Each row was made from one walk, in order. Every step used is in the known rows, and no mark comes twice. Write each row's walk.
Known rows:
Q/J/B: 27	-2	19	-6	-9	27	-14	19	18	-6	0	-20	-7	-27	13	7	-30	6	-15	15	-11	12	0	3	0	-5	4	6	-5	-18	-13	-6	6	15	17	-8	24	-14
B/N/P/W: 11	-37	-17	-8	1	29	-9	19	5	-17	-21	-2	-9	-4	-4	-9	7	12	-50	-9	-9	-14	-5	4	18	-19	-20	-29	-21	-2	4	14	-4	13	15	24	-3	5
M/N/Q: -13	17	-3	14	-4	17	-11	7	-3	-9	-10	-2	-19	-10	19	-14	24	4	5	-14	-7	-29	-20	1	11	-19	-7	-9	2	1	-12	22	45	10	12	8	-8	6
R/J/B/N: 37	3	15	-8	-4	20	-24	3	24	-5	3	-17	-4	8	10	13	-8	-3	-28	19	-8	7	-25	-5	-1	-6	-23	-15	-20	-40	-6	-1	-17	12	21	2	-11	-2
Q/W/B/N/M: -8	28	-30	-11	-10	39	-11	21	10	-26	-16	-17	-4	-3	26	-10	-5	2	-24	-6	-12	-80	-3	1	-2	0	5	-20	-15	-16	-8	-27	-9	-2	-13	23	4	12
W/B/N: 6	23	-19	-9	8	18	-6	-2	24	0	-14	-5	5	-6	-7	-5	-3	1	-14	-3	8	-76	-13	-10	-4	-5	-2	-28	-18	2	-8	-4	-7	5	-4	11	2	3
J/B/N/P/W/Q: 41	-3	-8	-8	-4	22	-20	18	30	-30	-18	-3	-20	-4	-6	-9	14	-2	-32	-6	-9	12	-2	0	26	-1	-30	-35	-25	-7	-2	-22	-7	10	20	22	-15	3
Y/B: 9	-9	-1	-3	30	6	-21	20	3	8	7	-3	2	-8	2	2	-8	20	13	2	19	-36	16	13	-4	1	-4	-5	-3	7	0	-1	20	9	-3	8	23	-9
J/B/N/P: 19	-25	-2	-11	-12	26	-16	25	24	-4	-10	1	-22	-6	13	7	6	11	-23	-7	-6	17	12	20	28	-8	-26	-25	-17	-29	-6	-22	-4	10	16	12	-4	3
R/J/B/N/Q: 27	16	9	1	-7	24	-27	11	20	-7	2	-19	-7	3	10	3	1	-6	-27	24	-10	-5	-23	3	3	-6	-21	-14	-17	-39	-16	8	-17	16	35	4	-21	-2
N/U: -12	-36	4	7	3	10	-16	17	3	-12	-10	-7	0	5	-16	-14	4	3	-5	-5	-15	-13	-2	-9	16	10	-7	2	-1	5	-13	-14	10	3	-7	2	30	-6
R/J/P: 15	1	19	2	-2	20	-24	28	2	-14	0	-13	7	13	-2	19	-13	-8	-7	21	-19	-15	-14	-14	5	-9	-1	2	-9	-24	-3	11	1	14	17	-11	0	-19
Y/P/W/B/N/Q: 7	24	-23	2	29	34	-22	63	6	-24	-27	-12	1	-10	-41	-26	4	-6	-28	4	1	-83	-4	-17	5	-15	-18	-30	-24	22	-11	31	6	14	23	36	-15	6
M/J: -10	10	16	-5	5	8	-29	0	15	-1	-7	-4	8	-12	2	-2	-20	11	-4	-22	-6	-29	2	10	18	-14	-1	16	-5	-18	-4	12	12	28	4	-4	10	-7
J/B/N/M/W/Q: 40	38	-7	-17	-19	16	-12	10	33	-2	-9	-3	-20	-13	14	-12	23	0	-13	-25	-12	-9	-6	3	14	-3	-22	-39	-23	-17	-9	-40	-8	0	-5	14	-23	6
J/U: 34	-7	-2	-4	9	10	-22	14	7	-14	-2	8	-3	-7	-3	-7	-8	0	-4	-1	-11	1	-13	16	14	-23	-18	2	-4	-39	14	-29	19	16	14	-7	12	-1
W/Q/J: 19	28	-4	-4	8	8	-11	11	16	-8	-7	-17	10	-20	1	-15	-12	-12	8	17	-15	-30	-8	1	-12	12	-2	0	-7	7	-20	-19	11	15	2	1	22	-18
R/J/B: 30	8	25	-1	-3	16	-32	6	14	-14	4	-17	-3	12	-6	15	-11	-8	-4	19	-12	11	-19	5	6	-4	-20	1	-8	-26	-10	6	-3	11	22	-3	3	-8
P/W/B/N: 25	13	-16	-4	13	24	-8	-5	17	-27	-20	-7	5	-7	-25	-15	-8	2	-41	-5	4	-66	-28	-34	-3	-16	-1	-33	-24	24	7	24	-8	7	10	18	-5	6
Y/P/W/Q/J: 28	17	-6	-3	32	22	-22	65	3	-27	-17	-21	9	-18	-34	-25	-12	-14	-11	17	-16	-33	-3	-16	-4	-1	-21	-6	-18	24	-10	11	20	18	14	27	13	-13
Y/B/N/U: 7	-41	-13	-3	29	12	-14	21	17	14	4	-10	-6	-2	10	-9	4	25	-25	0	18	-44	13	-8	0	15	-4	-17	-15	-7	-4	-21	-2	2	-13	12	20	3
Q/J/B/N/P/W: 37	-33	2	-10	-8	44	-10	23	22	-17	-11	-24	-19	-26	12	-1	-21	12	-65	10	-14	7	-1	2	11	-13	-5	-15	-22	-21	-4	5	-11	14	28	10	8	-1
R/J/P/W: 30	-4	19	5	2	26	-25	25	-1	-36	-7	-15	8	12	-18	11	-16	-7	-30	18	-21	-11	-28	-33	5	-19	1	-2	-15	-7	8	33	-3	14	27	-3	-7	-16
W/Q/J/P/N: 15	25	-1	-2	0	25	-10	29	19	-17	-11	-14	5	-23	3	-11	-19	-18	25	21	-10	-30	-14	-12	-3	1	14	-3	-10	11	-1	-26	10	20	8	-11	2	-26
M/W/Q/J/B: 47	17	16	-5	-2	15	-15	-4	20	-8	-4	-16	3	-20	5	-10	15	0	10	0	-14	-19	-13	9	3	-4	-2	-22	-10	-1	-11	-25	9	8	2	-6	11	-1
W/U: -3	-12	-1	0	5	10	-15	-1	18	-13	-13	4	13	3	-15	-13	-8	-7	-15	-4	-8	-32	-13	12	5	-19	-2	-8	-14	9	-5	10	8	8	-4	4	21	-5
Y/P/N/M/W: -14	13	-10	-7	6	33	-20	65	-5	2	-19	-9	-6	-11	-24	-17	8	-2	36	-18	-7	-45	1	28	17	-26	-22	-15	-8	14	3	5	26	8	-6	28	-11	2
P/J/B/N: 12	-4	10	-13	-8	21	-11	10	39	-7	-6	4	-13	-6	-6	-5	-6	4	-2	-1	-1	11	-40	-28	20	-15	-7	-17	-13	-27	24	-12	-10	15	15	-2	-20	-1
R/J/P/N: 7	0	16	5	-3	30	-26	22	3	-17	-6	-13	6	11	-8	14	-17	-14	17	24	-10	-20	-29	-8	6	-18	2	1	-8	-10	13	11	2	16	21	-14	-13	-18
J/P: 6	-4	10	-2	-7	18	-13	42	2	-13	-7	9	3	-7	3	11	-5	4	3	0	-11	-5	4	-18	14	-15	6	-5	-5	-6	4	-9	16	13	10	-13	1	-20
N/M/W/Q: 8	45	-11	-7	-11	6	-10	10	8	-4	-14	-7	-3	-7	-7	-22	26	-6	16	-29	-22	-41	-3	19	12	-2	-14	-21	-6	12	-17	-18	11	0	-19	20	-2	0
P/J/B/N/Q/W: -1	-3	2	-2	-14	39	-19	24	26	-30	-10	-3	-14	-8	19	-16	5	5	-3	9	-8	-2	-37	-19	22	-14	1	-15	-9	-37	20	-20	-9	18	27	3	-28	6

Write each row's walk:
11	-7	-12	3	8	15	-22	18	3	-38	-24	-5	-3	5	-30	-18	13	-10	-7	-7	-19	-18	-1	16	27	-1	-23	-17	-12	25	-7	4	14	13	12	27	9	-5
N/P/W/Q
-6	27	-9	-18	-19	26	-14	35	26	7	-10	-5	-13	-18	27	-2	-21	13	-47	-30	-13	-39	13	-7	20	-14	7	-2	-21	-42	-4	-6	-10	20	-4	7	-22	-8
B/N/M/J/P
-13	-28	12	-3	-9	27	-22	25	23	-17	-14	-4	-21	8	-22	2	-1	0	16	-6	-14	12	-6	21	51	-10	-14	-1	-1	-19	7	-4	6	14	16	9	5	-4
N/P/J/B
-5	10	-7	0	2	31	-20	12	0	-38	-14	-12	10	2	9	-3	-5	-1	10	7	-8	-67	-6	3	0	-1	9	-9	-3	1	-2	-19	11	2	-4	7	24	6
Q/W/B
-4	-31	-18	-10	-2	21	-7	21	9	4	-15	-1	-8	-2	10	-2	10	12	-26	-7	-9	-17	7	25	18	-9	-23	-23	-15	-21	-8	-8	-1	12	6	18	3	3
B/N/P
14	-9	2	-3	11	14	-18	11	18	-17	-7	7	-4	-1	-22	-16	-13	-6	14	1	-11	-5	-43	-4	26	-28	-5	7	-1	-40	35	-18	11	20	15	-8	0	-3
P/J/U
-5	-4	-21	1	-7	33	-14	27	-2	-20	-11	-5	3	-14	42	-18	16	12	-22	10	-9	-32	-14	2	-3	-12	-5	-22	-10	-23	-4	-16	0	15	18	11	-14	8
B/N/Q/W
-5	1	-24	-7	7	27	-9	9	21	-1	-20	-11	-5	3	-10	0	4	1	-18	-6	2	-78	7	20	16	-3	-10	-28	-19	-3	-16	-5	-7	5	-2	20	10	8
W/B/N/P
20	-12	-23	-7	8	19	-11	15	15	-23	-24	-3	-5	-1	-9	-20	17	-2	-35	-6	-12	-22	-9	2	16	-6	-26	-33	-26	7	-2	-6	-4	13	11	29	-10	4
B/N/P/W/Q
34	-8	-24	-2	33	27	-17	31	16	13	10	-19	-10	-30	30	-15	-13	21	-37	22	15	-55	8	22	-9	-10	3	-8	-15	-44	-2	-16	2	21	20	4	5	1
Y/B/N/Q/J/U
9	-16	18	-8	-5	18	-31	4	39	-3	-7	-11	-14	-9	13	-6	-13	15	-42	-23	-7	-5	6	-10	31	2	-5	3	-19	-45	-7	-20	-11	19	5	-3	0	4
M/J/B/N/U
6	11	-26	-16	16	16	-10	31	16	21	4	-10	-14	-15	20	-6	-7	23	-23	-11	17	-51	19	12	-6	1	-8	-18	-15	-10	-6	-10	-2	4	-13	26	1	-1
Y/B/N/M
6	0	-20	0	27	16	-17	26	11	14	3	-6	-4	-17	21	-11	8	24	-12	7	22	-56	9	12	-7	-3	-5	-21	-12	-8	-7	1	4	15	11	14	-7	0
Y/B/N/Q
17	39	-5	-9	-19	25	-6	32	11	-5	-11	-19	-6	-19	6	-13	7	-5	-4	-16	-29	-49	6	5	10	-4	11	-11	-11	-2	-18	-20	6	4	-13	5	1	-12
N/M/W/Q/J/P
-16	8	-6	10	-2	38	-13	18	2	-8	-14	-19	1	-31	3	-23	-17	-6	23	22	-2	-38	-21	20	-5	-20	11	4	2	14	-6	18	15	25	26	-3	-2	-13
P/N/Q/J
-2	-5	7	0	-9	29	-13	36	4	-17	-13	8	0	-10	-1	5	-10	-2	31	4	0	-10	-12	-14	14	-24	11	-7	-4	7	22	-8	17	17	13	-15	-11	-19
J/P/N
-16	-34	-15	-11	-1	26	-6	19	20	2	-17	-1	-9	3	-4	-8	5	8	-13	-4	-8	-21	-17	9	30	-14	-14	-19	-14	-25	12	-3	-8	16	8	16	-7	4
B/N/P/J
4	-11	-22	1	22	29	-21	34	1	-5	3	-10	-2	-14	42	-12	10	27	-13	13	16	-58	9	12	-9	-3	1	-20	-10	-17	-1	-17	5	12	10	16	-2	7
Y/B/N/Q/W
-12	-33	7	8	-9	32	-16	39	6	-21	-16	0	-6	-2	-11	-5	-4	-3	19	0	-7	-11	-8	-23	25	-8	14	-2	-4	11	13	-21	12	9	5	-13	1	-16
J/P/N/U
0	-37	-10	-3	2	15	-6	14	16	1	-11	-4	-2	-1	4	-14	11	10	-34	-5	-8	-16	-10	-20	7	6	-10	-17	-15	-12	-6	-21	-7	3	-5	7	9	3
B/N/U
25	-15	-23	-8	7	29	-7	17	18	-18	-20	-20	-6	-15	0	-19	-1	0	-52	6	-16	-30	-7	2	6	-3	-13	-24	-26	-1	-9	-1	-9	15	14	25	3	0
B/N/P/W/Q/J
14	-7	-8	5	5	27	-9	4	6	-29	-20	-21	-25	-9	5	-16	9	-6	-27	-11	-20	-31	-13	2	17	-8	-10	-11	-13	13	-10	16	35	8	7	25	15	7
M/N/P/W/Q/J
-2	20	-25	-17	-15	18	-1	25	16	9	-10	-4	-11	-14	16	-12	-3	7	-32	-18	-9	-25	-3	1	0	-9	-14	-16	-15	-18	-9	-8	-7	8	-6	21	-10	-1
B/N/M
26	-14	12	-1	-3	38	-8	39	2	-27	-10	-16	3	-26	-2	1	-34	6	-42	15	-18	-13	-8	-36	-2	-20	24	2	-11	4	6	20	6	18	23	-10	12	-21
Q/J/P/W
-12	6	19	-2	-4	26	-29	19	17	-11	-13	1	3	-16	4	3	-28	5	14	-17	-1	-29	-3	-4	28	-28	19	12	-6	-15	18	4	13	32	13	-19	-13	-16
M/J/P/N
-24	20	-16	14	-2	44	-24	16	-3	-40	-22	-13	4	-9	3	-22	3	-11	41	13	3	-76	-23	18	4	-14	13	-11	2	20	3	-4	13	13	17	7	-7	4
P/N/Q/W/B
27	-13	16	6	4	28	-27	15	11	-41	-12	-15	12	18	-27	3	-20	-17	-47	17	-21	-29	-32	-27	8	-25	8	-5	-25	-1	7	38	-9	12	21	-2	-2	-12
R/J/P/W/U
39	-1	8	1	14	12	-31	3	4	-14	4	-12	4	14	-8	3	-15	-11	-12	20	-19	-10	-30	19	6	-17	-23	9	-8	-54	4	-7	4	17	20	-6	10	-4
R/J/U
10	9	-18	-16	-16	21	0	10	11	14	-11	-3	-7	-14	17	-12	19	16	-28	-29	-12	-37	-10	8	6	-21	-12	-32	-17	-13	-3	-5	-5	1	-13	18	-14	10
B/N/M/W
5	-5	-27	-9	11	30	-12	6	33	-10	-19	-5	-14	8	-22	-13	-4	-6	-14	-2	-3	-74	-18	17	35	-16	-8	-19	-19	-37	13	-20	-11	11	6	14	0	13
W/B/N/P/J/U
-1	-13	-11	5	9	30	-20	12	4	-36	-27	-13	-5	7	-39	-7	-2	-4	-18	-10	-9	-58	5	17	29	-11	-8	-16	-12	27	-8	28	7	7	11	27	19	2
N/P/W/B
7	-5	1	14	-5	43	-14	36	9	-36	-18	-19	4	-23	-6	-23	-20	-7	-51	18	-21	-45	-11	-15	6	-26	30	-2	-17	10	-12	37	2	21	33	-3	2	-16
N/Q/J/P/W/U
-8	51	-2	-7	-13	32	-25	29	22	-29	-21	-17	-12	-11	-19	-7	-35	-2	-38	-36	-14	-76	12	-16	31	-14	22	10	-16	-2	-7	25	-3	16	0	11	-9	-10
N/M/J/P/W/B
20	-20	8	3	-1	28	-16	27	12	-43	-19	7	8	-1	-23	-6	-14	-5	-40	-5	-14	-19	-15	-34	16	-31	15	-15	-21	17	16	21	6	11	14	-3	-1	-13
J/P/W/U
36	11	10	-4	0	19	-9	14	9	-7	-8	-12	11	-18	5	-6	15	0	8	1	-21	-39	-8	-6	3	-9	12	-19	-11	2	-5	-24	12	10	-2	-13	8	-10
M/W/Q/J/P
24	5	6	3	-10	36	-31	17	12	-28	-1	-24	-6	6	33	3	4	-3	-28	29	-17	-6	-24	3	0	-4	-16	-14	-16	-51	-11	-9	-16	12	32	5	-20	6
R/J/B/N/Q/W
35	3	-2	-6	0	18	-13	16	38	-10	-6	-24	-10	-17	8	-19	-4	-9	-27	15	-15	-9	-6	-18	0	27	-7	-12	-21	-15	-24	-49	-11	7	1	2	15	-8
W/Q/J/B/N/U
-11	12	-7	-4	-16	27	-9	6	0	-2	-17	-4	-6	-13	-5	-16	8	2	32	-27	-6	-37	-21	25	13	-29	-3	-17	-3	19	11	4	14	6	-9	11	-11	2
P/N/M/W
9	-8	-2	-7	30	20	-27	68	12	-11	-9	3	-3	0	-40	-17	-11	-6	20	6	-13	-16	-19	2	30	-25	-25	5	-7	-38	25	-15	23	21	15	11	1	-3
Y/P/J/U
-6	40	11	-12	-21	18	-31	20	28	-5	-7	-13	-22	-16	8	-3	-28	4	-17	-36	-14	-10	19	21	31	-7	-5	17	-6	-31	-17	0	3	18	1	10	-2	-7
N/M/J/B
11	11	4	1	8	17	-12	-18	8	-4	-13	-5	13	-1	-21	-2	20	5	16	-16	-2	-80	-14	10	10	-20	4	-28	-8	18	-3	6	10	0	-10	0	14	9
M/W/B
